Each row was made from one small tree. The marks that hang from a mark follow it in brackets, in alphabetical order. Every link used is in the known rows. Write each row's tree.
Known rows
M(D(B(J))): [ 16   7  -2  14  12 -15   5  12  -1  19   6  -5 -17 -22   4 -11 -17]
W(H(C(J))): [ 16  -2   1   5   8 -10  -5   4  -8   0  13  -9 -11 -38  -1 -10 -11]
W(J): [ 12  -1   2   2   0  -6  -3   9   1  10   7  -5 -15 -27   1  -7 -19]
A(D(B(J))): [ 18   6  10   8  20  -8   2  25  -9  17  11 -14 -27 -24 -12  -3 -19]
A(D(B) J(W(H(C)))): [ 21  -7  20   9  18   0   8  31 -17  13  17 -22 -29 -28 -16   0   3]
B(J): [ 11   6  -1   4  16 -10  -2   8  -3  11   6  -4  -9 -21  -8  -1 -22]
D(A(J)): [ 10  -5   5   7  17  -2  -3  23   2  21   6 -13 -23 -29  -4  -2 -11]
J(A(D) W(H(C))): [  6 -12  10  14  17   2  15  10 -27  -4  25 -17  -9 -34  -2   4  -4]
A(D): [ 16  -8   9   4  12   2   5  13  -7  17   9 -28 -17 -28 -13   3 -15]
J(A(D(B)) W(H(C))): [  4  -8  12  16  20  -2  17  19 -29   0  27 -14 -22 -35  -1  -5 -10]
A(D J): [ 23 -11  13  -1  18   4   2  21  -4  19   8 -33 -19 -27 -21   8  -2]
C(H J(A W)): [  5   2  -5   1  21  -3  15  12 -26   0  29 -37  -6 -46  -7 -15  -8]
J(W(H)): [  8  -1   1   8   2   0  13  13 -12   9  11 -12 -16 -25  -2 -10 -15]
A(D(B) J(W)): [ 18  -7  17   4  20   3  14  36 -15  25  14 -34 -32 -27 -21  -1  -4]
B(J(A(D) W(H(C)))): [ 10   0   9  15  22  -5   7  11 -25  -8  25  -3  -5 -25  -4   8  -3]
A(D J(W(H(C)))): [ 22 -12  18   6  15   4   5  22 -15   7  16 -24 -15 -26 -17  10   9]
M(D(A B)): [ 10   0   0  21   9 -10   7  20   0  26   6  -8 -28 -29  15 -15 -18]

Which tree is each row?
[ 17  -6   6   9  15  -6  -2   6 -18  -6  22 -16 -11 -43  -3  -3  -4] | W(H(C(J(A(D)))))
[ 13  -9   9   4  13   0   6  15 -10   8  12 -14 -12 -27 -11   1  -1] | A(J(W(H(C))))
[ 14   7   4  28  12 -17   2  20  -9  11  14  12 -20 -23  18 -10  -6] | M(D(A B(J(W(H(C))))))
[  8  -4   2  10   6  -9  -6   0  -9 -12  18  10  -9 -34  11  -5 -10] | W(H(C) J(A))
[  7   0   6  10  24  -2  13  16 -24   3  22 -15  -8 -24  -9   7 -10] | B(J(A(D) W))
[ 21  -6  15   2  21   0   4  31  -6  24  10 -31 -33 -29 -20  -1  -8] | A(D(B) J)
[  4 -10   0   4  24  -9   3   2 -16   2  20 -19  -5 -47  -3  -5 -17] | H(C(J(A)))
[ 14  -1   3   8  11   0  14  17 -28  -2  28 -29 -16 -41  -6  -8  -1] | C(J(A(D) W(H)))
[  7 -13   9   7  24  -4  11  11 -28   2  28 -29  -6 -44  -8   2  -6] | H(C(J(A(D) W)))
[ 16  -1   3  17  14  -8   4  25   3  28   6 -12 -29 -28   7 -11  -7] | M(D(A(J) B))
[ 11   5   5  13  17  -3  10  14 -24  -4  22  -7 -10 -22  -5   3  -5] | B(J(A(D) W(H)))
[ 10  -7  10  13  15  -2   0  24  -8  11  13  -5 -19 -29   0   0  -2] | D(A(J(W(H(C)))))
[  6 -10  11   9  27  -7  13  20 -29   6  29 -27 -18 -46  -7  -6 -11] | H(C(J(A(D(B)) W)))
[  8  -2  12  16  19  -7   3  34 -11  16  14  -2 -35 -31   2 -11  -9] | D(A(J(W(H(C)))) B)
[ 11  -2   7  12  10   1   4  27  -7  15  11  -9 -24 -26  -1  -5  -3] | D(A(J(W(H))))
[ -1   3  -1   9  22  -6  13  11 -20   4  19  -7  -6 -24  -5  -1 -18] | B(J(A W))
[  9   4  -3   9   0  -6  -2   4  -8  -7  16   4 -16 -30  10 -11 -13] | W(H J(A))
[ 17  -6   2  14  10  -4   2  15   5  23   4 -15 -15 -27   6  -1  -1] | M(D(A(J)))
[  7  16   4  21  14 -12   3  33 -12  13  14  11 -34 -22   8 -16 -20] | D(A B(J(W(H))))
